Each row comes from the steps of one path. Every step used is in the known rows, and no mark comes twice. Write the path behind each row, first mark first.
Known rows
X-L-G: [ -5  -3 -21 -16   2  11  -6  -5 -10 -15   0  -4  -9  -4  -4   6  -9   3
  -2  -7  -1 -11   0   9  -4  19  -1  -2  -5   1   0  -4   0   8  -9  25
 -36  -3  -2   1   4  -2   4  -7  -2   8  -2]
G-L: [  1  -9  -6  -6  -4 -12  -6  -6   1   1   3   6  -3   7   2  -8  -8  10
  -4   3   6   0 -10   9 -12  14  -1   2   2 -11   5  -3  10  -6  -8  12
 -42  -1   4  -2  11  -5   8 -15  -7  -4  -3]
A-K-S-G-L: [ -1   0  -9  -7   2 -27  -1 -10  15   4  -1  15  -9   1   1   2  -7   0
   5   2  -3   8  -5  14 -13  14   2   6 -14   9   4  -7   5   2 -13  -5
   8   2  -1  -8   2   2   6  -8  19   7 -18]
A-E-S-K: [ -3   3   2 -10  -2   6 -13  -5  -4  -4   0 -30   4  11   1  -7  -8  10
   6  -5 -10 -11 -13  23  -7  17  -1  -3  -1 -19   6   3  -2 -31 -10  -5
  -3 -10   1  -7  -2  -3  -8   0 -11 -10 -13]
F-S: [ -1  -3   6 -14 -12  26  -9 -13 -23 -27   5  -2  -2  -1   0  -9 -16  19
   1   2  -2  -4   4  12  -3  12  -2   3   4  -6   3   3  12 -10  -5   8
 -34   0  -4   6  -3  -8   1   4 -23  -1   9]
A-K: [ -3  -3   3  -9 -10   9  -8 -17 -14 -17   0   7  -2  16   1 -15  -9   4
   4   1  -5 -15  -4  15  -8  16  -3  -8   4  -8   1   5   0  -7  -3   5
 -20  -2  -4  -3   6  -5  -2   0 -14  -2  -2]
F-A-K: [  0   4   5  -4 -16  14  -7 -20  -4 -17  -5   3  -7  18   0 -10  -2   2
   8   1 -11 -17   2  -1  -7  18  -5  -5  -2  -6  10   8   1 -15   0  -8
 -10   7   3   0   3  -5  -4   8 -11 -28   8]
A-E-S-X-L-G: [ -6  -3 -26 -17  15  14 -11   4 -15   0  -6 -16  -3  -3  -1  12  -5  -2
  -1 -13 -13  -6  -3  11  -6  20   0  -1 -13  -3  -3 -13  -9 -14 -18 -13
 -14 -10  -4 -10   2   3   2   2   6   3 -51]
L-X: [  0  -9   5  -6 -11  18  -5  -4   9 -12  -7  -9  -3   9   1 -11  -7   9
   4   2  -9 -13  -7  -8  -7  20  -3  -9   1  -9  -2   7  14 -10  -8  23
 -41 -13  -9   2   4  -9  -7 -10   0  -4 -16]
X-L-K-S-F-A-R: [ -1  19 -15  -3  23 -14  -6   2  -5  -3  -5 -17 -20  -1 -11   6 -21   0
   5   8  -5  -2  10   6   0  20   2   0  -3  12  15   0  -9  13 -12  14
   2   8  14   8  -6  -8  -6  -3   3 -54  40]
G-L-K-S-F: [  1   7 -11  -7   5 -25  -6   3  14  11   2   6  -8   0   3  -3  -8   7
  -8  11   5  10   0  12  -6  10   5   1   1   4   5 -11   7  11 -10  18
   4   1   8   5   4 -10  -3 -11   9 -21  28]
F-A-K-L-G: [  0   8  -6  -6 -10   9 -10 -19  24 -11  -9  15 -21  -8   2  -5   7  -4
   7  -2 -22  -9  17 -19  -5  19  -1   8 -14  -4   3   5   2   3   0 -17
  17  10  -3   0   3   2   0  -5  -2 -27  14]
F-A-K-S-E: [ -4  11   8  -7 -11  -2  -6  -6  -3  -6  -7 -13  -8   4   1   2   2 -16
   9   7  -8  -6  11 -21  -6  18  -1  16  -7   0   4  -1  10   4  -3 -35
  10   9  -1   6  -3  -2   0  -3  -6  -4  -7]
S-F: [  2  -7   7 -11   1   1  -9 -11 -26 -14   0 -16   0  22   1 -10 -14  14
  -3   1  -4  -8  -4  17   0  13  -5 -14   1  -4  -2   2   2  -9  -5  24
 -35  -9   0  -1  -5 -11 -11  -4   0  -9   7]
S-K-L: [  0   7   4  -7  -6 -17 -13  -4   3  -2  -1  -2  -6  -4  -2 -11  -3   3
  19  10  -4  -9  -1  10  -7  14   0   0  -1  -9   5   0  17   2  -7  21
   6  -4  -4   2  12  -1  -2 -23  -8 -25  31]
X-L-K-S: [-10  15  -7 -14  -4   1  -6   1  17  -3   0  12  -8  -9 -10   7  -8  -4
   9   6   8  -7   1  19  -6  15   8   1   3  12   8  -4  10  22 -12  23
  -4   0   3   7  10  -3   3 -12  -4  -3  22]
X-L: [ -2  -2  -5 -13  -3  11  -8  -6 -13 -10   0  -1  -4  12  -6   0 -14   4
   8  -2   7 -12  -6  24  -6  17  -1  -6   0   2   4  -2   8   2 -10  30
 -45  -2   1  -2   7  -3   2 -10 -12   0   6]
K-S-F: [  2  -4   5 -14   8  -6  -9  -9 -10  -9  -2 -11  -7  13   1  -2 -13  11
   3   6  -6  -3   3  18   1  13   0  -1  -2  11   1   5  10   6  -7  19
  -7 -11  -5  -2  -5  -8 -13 -11   3   5  -2]
K-S-G-L: [  0  -4  -7  -9   4 -32  -1  -4  15   1   1   2  -8  -4  -1   6  -5   8
   2   0   1  10  -4   9 -10  14   1   9 -13   6   6  -3  18   3 -16   2
 -12  -3   2  -7   1   0   5 -18  22  18 -26]
E-A-K-S-F: [  6   1   8  -9   3   3 -10 -11 -21 -19  -5   5  -5  23   0   1   7   0
  16  14 -16 -12   5  13   0  15  -1   2  -4  17  -1   3  -4   7  -4   4
   8  -1  12   0  -4  -5 -18  -1  16   7   4]
F-S-E: [ -1  -1   4 -14 -12  18  -8  -1 -39 -18   6 -25   3  -3   2  -5 -16   7
  -5  -3   1  -3   8  -1  -5  12  -3   8   3 -13  -2  -8  17  -9  -7 -13
 -40   4  -2  11  -9 -10   5  -2 -22  15  -5]
X-L-K: [ -7  11 -11 -11 -10  12  -6  -1  -7  -2   2   3  -3   0  -9  -3 -12   1
   2   1   8 -12  -3  20  -8  16   2 -12   6  -2   7  -7   5   8 -11  28
 -30   1   8   7   9  -7   4  -6 -11 -16  31]
S-E-A-R: [ -4  -8   2  -2  11  -1  -6   9 -40 -15  -3 -41   0  13  -4  -5  -1   0
   4  -3 -12 -10  -4  -5  -8  24  -5   7   2 -20   5   4   8  -8  -9 -20
 -59  -1  24   9  -6  -6   2 -18  12  21 -21]
F-A: [  0   0   6  -6 -14   9  -7  -9  -4 -15  -4 -10  -8   9  -2  -5  -4   6
   6  -1  -8 -14   2  -6  -4  19  -5  -3  -1 -10  11  12  15 -11  -2  -2
 -29   1   2   0   1  -5  -4  -3 -12 -23   5]
E-S-X: [ -5 -10 -11 -20  -2   3  -8   2 -20 -11  -4  -7   6  15   0  -2 -12   4
   7  -2 -12 -11  -5  23  -6  16  -2  -2  -6 -14   0  -7   5 -14 -13 -29
 -25 -15  -3  -7   7  -2  -5  -4  -5   3 -54]
G-L-K-S: [ -7   6 -10  -8  -6 -18  -3   0  31   9   2  16  -9 -13  -2  -2  -3   2
  -3  11   7   7  -3  10 -12  12   7  10   3  -4  10  -5  15  16 -10   4
  -3   2   6   4  12  -4   8 -21  -2  -5  13]
K-S: [ -4  -4   4 -16  -3  -1  -6 -12  11 -13  -2  -1  -6   7  -4  -4  -6   7
   7   5  -3  -7   1  10  -5  16   2   9   2   4   5  10  20   8  -7   8
 -11  -8  -8  -1   5  -2  -3 -16  -5  21 -20]
E-A: [  0  -8   7  -8  -9  16  -8  -5 -17 -20  -2  -4   1  16  -4  -2  11   8
  12   2  -8 -20  -2   7  -5  19  -4  -4   3  -8   3   9  12  -6  -5   4
 -41  -2  11   1   3  -5  -8 -10   6  18 -11]

Write each row's path
[ -4   4  -8 -11  -1 -14 -12  -3   4  -6  -1  -3 -12 -15  -1  -7   0   4
  10   6 -12  -8   4  -3  -3  16   0   4  -7  -9   1  -1  14  14  -7  19
  11  -3  -8   3   6   1   0 -18   3 -20  14]
S-K-L-G
[ -7   3   7 -11  -8  -5  -7  -6 -12  -4  -2 -12  -2   4   2  -4  -6 -12
   4   4  -5  -3   3   0  -9  15   1  11  -2  -2  -1  -4  12   8  -6 -21
  -2   0  -6   4   0  -2   4 -11  -2  26 -17]
A-K-S-E
[ -7  -1  -1  -9   7 -10  -8  -7 -12  -5  -7  15  -1   6  -1  -7  -7  -7
  15  14 -11  -6   2   9 -10  16   0  -1  -4   4   2  -4  10  10  -9 -11
  17  -6 -12  -3  11   1  -1  -5   2  -4 -29]
A-K-S-X
[  1   8 -10 -13  -4   6 -12  -6  -2 -16   4  -2 -12 -29   1  -4  -7  13
   7   7 -10  -2  15  -8  -1  12   1  12  -6  -4   1  -6  12  10  -6  15
  19   6  -9   9   0  -1   3  -4 -11 -25  29]
F-S-K-L-G
[  8   8   4  -5 -12  10 -13  -1   8  -7  -4  -4  -8 -16  -1  -9  -5  12
  20  19  -9  -4   6 -11  -3  13   0   4  -4  -2  -1  -8  15   1 -10  33
   9  -3 -11  11   0  -6  -5 -11 -10 -39  24]
F-S-K-L-X
[ -3  -5   1 -15  -2  19 -10 -12   6  -6  -2 -21  -1  18   3  -5  -7   8
  -2 -16 -11 -10  -7  17  -7  17   0   2  -1 -18   1   8   0 -37 -10 -17
 -27 -11   1  -9  -4  -3  -6   0 -10  18 -38]
A-E-S
[ -1   3  14   3  -5  16 -10 -15   1  -6  -5 -18  -9   9   0 -10   1   9
   2  -7 -11 -11  -2  -5  -8  21  -5  -3  -1 -17   9  17  10 -28  -4  -4
 -21   4   2  -4  -4  -4  -6   4  -7 -21  -6]
F-A-E
[ -9  -2 -22 -18  16  -8  -8   5  -8  -2  -5   6  -8 -16  -6  14  -8  -4
   8   7  -6  -3   6   5  -5  20   2   6 -13  16   0  -9  10  27 -16   7
   0  -8 -13  -2   8   4   4 -17  14   4 -32]
K-S-X-L-G
[  3   5   7  -2  -7 -10 -10   0  17   3  -8  -6  -8  -6   0 -10  -2   3
  21  16  -9 -10  -4 -11  -6  18   0  -4  -4 -11   0  -3  17   3 -10  36
   3 -10 -10   6   8  -3  -7 -24   0 -34  15]
S-K-L-X
[  3  -9  -6  -3  -8  -1  -3   0  24   7  -4  -1  -5   4   4  -7  -3  10
  -1   6   0  -2 -11  -5 -11  18  -1   2  -2  -8   1  -4  10  -6 -11  24
 -45  -7  -2   0   8  -8   1 -17   4 -15 -14]
G-L-X
[-13   6  -4  -7  -1 -13  -7   7  -4   2  -3   7  -2 -11  -6  -3  -6  -3
   6  10  -5  -3   2   7 -11  16   4  -5   1  -2   7  -4  20  18 -12  -6
  12  -4  -5   5  11  -4  -2 -11   4  -9 -14]
L-K-S-X
[-11   9 -15  -7   1  -4  -8  11 -28   3  -1   6   1  -5  -9   0 -13  -7
   6   6   5 -11  -4  20 -11  17   1 -20   2  -4   5 -17   7  10 -14  17
 -19  -2   6   6  15  -5   5  -6   2 -29  10]
S-X-L-K
[ -2  -3  -1   1   5   1  -5 -10 -14 -17  -5 -24 -13  10  -5 -11 -16  12
   4  -1 -14 -11   0  -4  -5  23  -6   4   0 -17  17  18   7 -16  -4 -11
 -40   2   8   1  -2  -7   1  -6 -14 -30  -3]
F-A-R
[-10  14 -12 -11  -1 -11  -1   2   7  -5   0   1 -10  -9 -11  14  -9  -3
   7   0   4  -2   0  19  -6  15   5  -6  -9  13   6 -10  10  21 -17  22
   0   1   4   2  -5  -3   0  -8  20   6   3]
X-L-K-S-G
[ -8   9 -23 -18  -3   3  -6  13 -18  -1  -2   4   5   3  -7   9 -15  -7
   7  -2   0 -11  -5  29  -7  15   4 -12  -2  -3   3 -22  -4  -1 -17 -13
 -17  -5   5   1  13  -2   2  -1  -4 -20 -11]
E-S-X-L-K
[ -4  -3 -12 -10   5   1  -9   6 -38  -4  -3   2   3   5  -6   2 -16  -3
  11   2   3 -10  -4  22  -8  18  -2 -12  -4   1   3 -13   9   3 -14  17
 -33  -4  -3  -2  14  -2   4 -13   0 -17 -13]
S-X-L
[ -8  -5 -21 -15  11   1  -8   9 -30  -9  -3  -2  -2  -9  -5   7 -12  -1
   2  -4  -4  -9   0   9  -7  19  -2  -8  -9   3  -1 -14   4  11 -14  19
 -26  -4  -6  -2  11   0   7  -7   6 -10 -25]
S-X-L-G
[  6 -11 -14 -12  -6  -7   2   4  23   1  -5 -15  -2   7   5   8  -3  14
   0  -7  -8   2 -11   5  -8  18  -1   0 -18  -7  -2 -11   3 -23 -20  -9
 -36 -14   1  -8  -7  -5  -4 -10  22   7 -45]
E-S-G-L-X
[ -3   2  -4 -19  -6   0  -9  -2 -12 -12   1 -23   6  13  -2  -2 -12  11
  11   2  -8 -15  -8  24  -3  15  -1  -2  -1 -14   6  -4   1 -16  -9  -5
 -15 -11   2  -2   3  -3  -8  -6 -11 -10 -10]
E-S-K
[  1  -3   4 -11  -6  18  -4 -11 -26 -30   3 -13  -2   1   0  -1 -17  21
  -1  -6  -5  -3   3  14  -4  12  -4  -6  -6   0   1   0  13 -14 -11   5
 -29   2  -3   1 -15  -7  -2   9  -1  13 -12]
F-S-G
[  5   4   5  -8 -15  29  -9  -3 -46 -24   1  -9   4   9   1  -2   6  -1
   7   5  -7 -12   8  -3  -7  13  -4   7   1  -6  -5 -11   5  -5  -4 -21
 -26  14  15  12  -8  -7   0   8  -4  17  -1]
F-S-E-A-K
[ -3   3 -17 -22  -4  -5 -11  -4  17  -8  -1  -8  -9 -10   1   3   0   3
   8   3 -18  -8   3   4   0  16   3  10 -12 -13   0  -8   4   1 -10 -10
  17  -6  -6   0   2   3  -3 -14  -2 -11  -4]
E-S-K-L-G
[  2   5   3 -12 -10   9 -11  -5 -33 -21   7 -15   2  -5  -1 -10 -17  21
  10  11   0  -9   0  12  -5  12  -2  -2   5  -7   6  -5  11  -4  -5  20
 -11   2  -2   7  -1  -8  -1   6 -20 -28  24]
F-S-K
[ -5   3 -13  -4 -10 -14  -4  -1  11   8   4  10  -4  -5   0 -11  -4   9
  -9   2   8   2  -8  11 -15  12   3  -5   6 -15   9  -5   9   1  -8  11
 -27   4  12   5  11  -7   9  -9 -10 -17  21]
G-L-K
[-13   9  -1  -9  -5 -14   0  -1  13  -8   0  -4  -8  -9  -5   3  -7   6
   3  -2  -2  -1   2  10  -8  15   4  -7  -6   0   6   0  17  12 -13   0
   7  -2   1   3  -8  -5  -5  -6  19  10  -4]
L-K-S-G
[  4   2  -9  -3   0  -8  -4  -8  17   6  -3 -19  -9   8   5   9   5  10
  -4 -20 -11   5  -7   5  -9  18  -2   7 -18 -14   9  -3  -1 -46 -14 -35
 -16   3  14 -14 -13  -1  -2   4  16  -8 -34]
F-A-E-S-G-L
[  2  23  -5  -8   2  -4  -7   0   2   0  -4  -1 -14  -2  -7  12  -8  -3
   6   9   1  -6  11   9   3  14   4  -6  -5  17  11  -8  -1  15  -9  23
  10  10  11   7  -4  -7 -11  -2   4 -45  47]
X-L-K-S-F-A
[  6  11   3 -10 -10   4 -14  -7  -5 -13   3   2  -7 -13  -2 -10 -10  13
  16  12  -3  -4   9   7  -4  10   1   7   0  -5   4  -6  16   1  -7  18
  10   4  -6   8   5  -3   2 -10 -21 -29  35]
F-S-K-L
[-11   9   1 -12  -9  -2  -6  -4  15  -6  -1   4  -7  -8  -5  -5  -5   4
   2   7  -1  -5   4   8  -7  15   5   0   5  -1   9   5  16  14  -7   5
   2  -3  -1   7   7  -5  -2 -12  -7   4   3]
L-K-S
[  1  -4  -6  -5   5 -21   2   1  33   7  -8  -3  -9  -8   2   7   0  10
   5   6  -4   8  -7  -9  -8  18   2   7 -15   5   2  -5  20   3 -19  17
 -11 -10  -7  -4  -5  -4   0 -22  32  10 -32]
K-S-G-L-X
[  8   7  -4  -4  -1   1 -12 -16   4 -10  -7   7 -21   1   5  -5   3  -1
   2   3 -22  -5  18 -15   2  15  -3   2 -16   4  -2  -2  -7   1  -1  -2
  23   7   1   0  -7  -3 -10   5   4 -44  33]
S-F-A-K-L-G
[  9   0  -8   2  -4   1  -1  -2  34  11 -12 -26 -10   6   7  10   7  10
  -2 -13 -17   4  -8 -14  -9  22  -3   3 -21 -14   3  -3   0 -46 -19 -24
 -18  -4   6 -12 -16  -4  -8   2  26 -25 -42]
F-A-E-S-G-L-X
[-10  10   5  -8 -12  -1  -5  14  -3  -4  -3 -14  -1  -6  -5   8  16 -11
   7   6  -5  -9   6  -9  -7  17   4   9   3  -5   3  -5  21  19  -8 -22
  -8   4  17  15  -2  -6  -3 -18  16  28  -5]
L-K-S-E-A
[ 10   9  10  -2  -4  -2 -13 -19  -1  -8  -7  10 -16  15   3  -9  -2  -4
  11   6 -16  -8  11   1   0  13  -4  -4 -10   2   1  -1  -4  -7  -1  -4
  16   6   2  -1   0  -5 -11  -1  -5 -46  39]
S-F-A-K-L
[  0   7 -15  -5 -11  -6  -1   0  -4  -6   8   1  -5 -15   1  -1 -14  18
 -11  -2   6  10   0   9 -11   9   2  -7  -5  -6   6 -16   9  -7 -14   5
 -19  11  13   7  -9  -9   9   7   6 -14  19]
F-S-G-L-K
[ -7  -5 -31 -24   8  10  -7   7 -20 -10  -4  -5  -1   0  -3  17 -10  -5
   2  -7 -10  -9   1  16  -2  19   0   2 -15   0  -3 -18  -8   3 -16 -11
 -23 -10  -5  -6   5   3   2  -5   6   4 -42]
E-S-X-L-G
[ -7  17  -7 -10  -7   1  -7  15  -9   2  -2  -8  -1  -6 -10  18  11 -21
  12   8   4  -9   6   0  -5  18   6  10   0   8   3 -14  14  26 -13  -5
 -11   8  21  14   1  -3   4 -20  17  24  14]
X-L-K-S-E-A
[  2  -2 -11  -3   0 -21   2  -3  31   7  -8  11 -10  -3   4   2  -1   1
   6   8  -9   5  -7  -7 -12  17   1   4 -18  11   0 -10   6   2 -16   7
   7  -5  -6  -6  -2  -2  -1 -11  30  -3 -26]
A-K-S-G-L-X
[ -4  -3  -7 -12  -2   4  -9 -11  20 -10  -3   6 -16  -9   1  -6   1   4
   1  -2 -13  -6   8  -9  -4  17   0   7  -7  -7  -1   5  12   9  -7   5
  -7  -5  -9   1   4   0   2 -20   0   8   0]
K-L-G
[ -3  -1 -23 -16   5  21 -10   3 -41 -20   1   2  -4 -19  -3   7 -15   9
   1   0  -4  -4   9   7  -3  15  -1  -1  -8   7  -2 -20   2  12 -13  12
 -18   4  -8   4   3  -2   9   4  -1 -14 -11]
F-S-X-L-G
[  5   3  10  -1 -16  13  -9   4   8   0 -12   1  -6   6   2  -2  22 -19
  19  10 -17 -14   6 -27  -8  20  -2   4  -8  -6 -11  -8  11   1 -10 -13
  -9   0   8  10   0  -2  -4 -23  18   5  -8]
S-E-A-K-L-X
[ -1  -1   6  -7 -14   9  -8  -1 -38 -13  -3 -13   4  18   0  -1  11 -10
   9   2  -9 -18  -1  -5  -9  19  -4   0   0 -10  -4  -6   7  -4  -3 -22
 -32   5  17   6  -2  -3   0  -7   9  26 -13]
S-E-A-K
[ -3   9  -6  -4  -7 -19  -4  17   7  12   1   0  -2  -9  -2  10  19  -9
   3   9   4   3   2  -8 -13  15   6  15   0  -3   5 -14  21  18 -11 -19
 -10  12  25  12   4  -4   8 -23  20  16  -1]
G-L-K-S-E-A
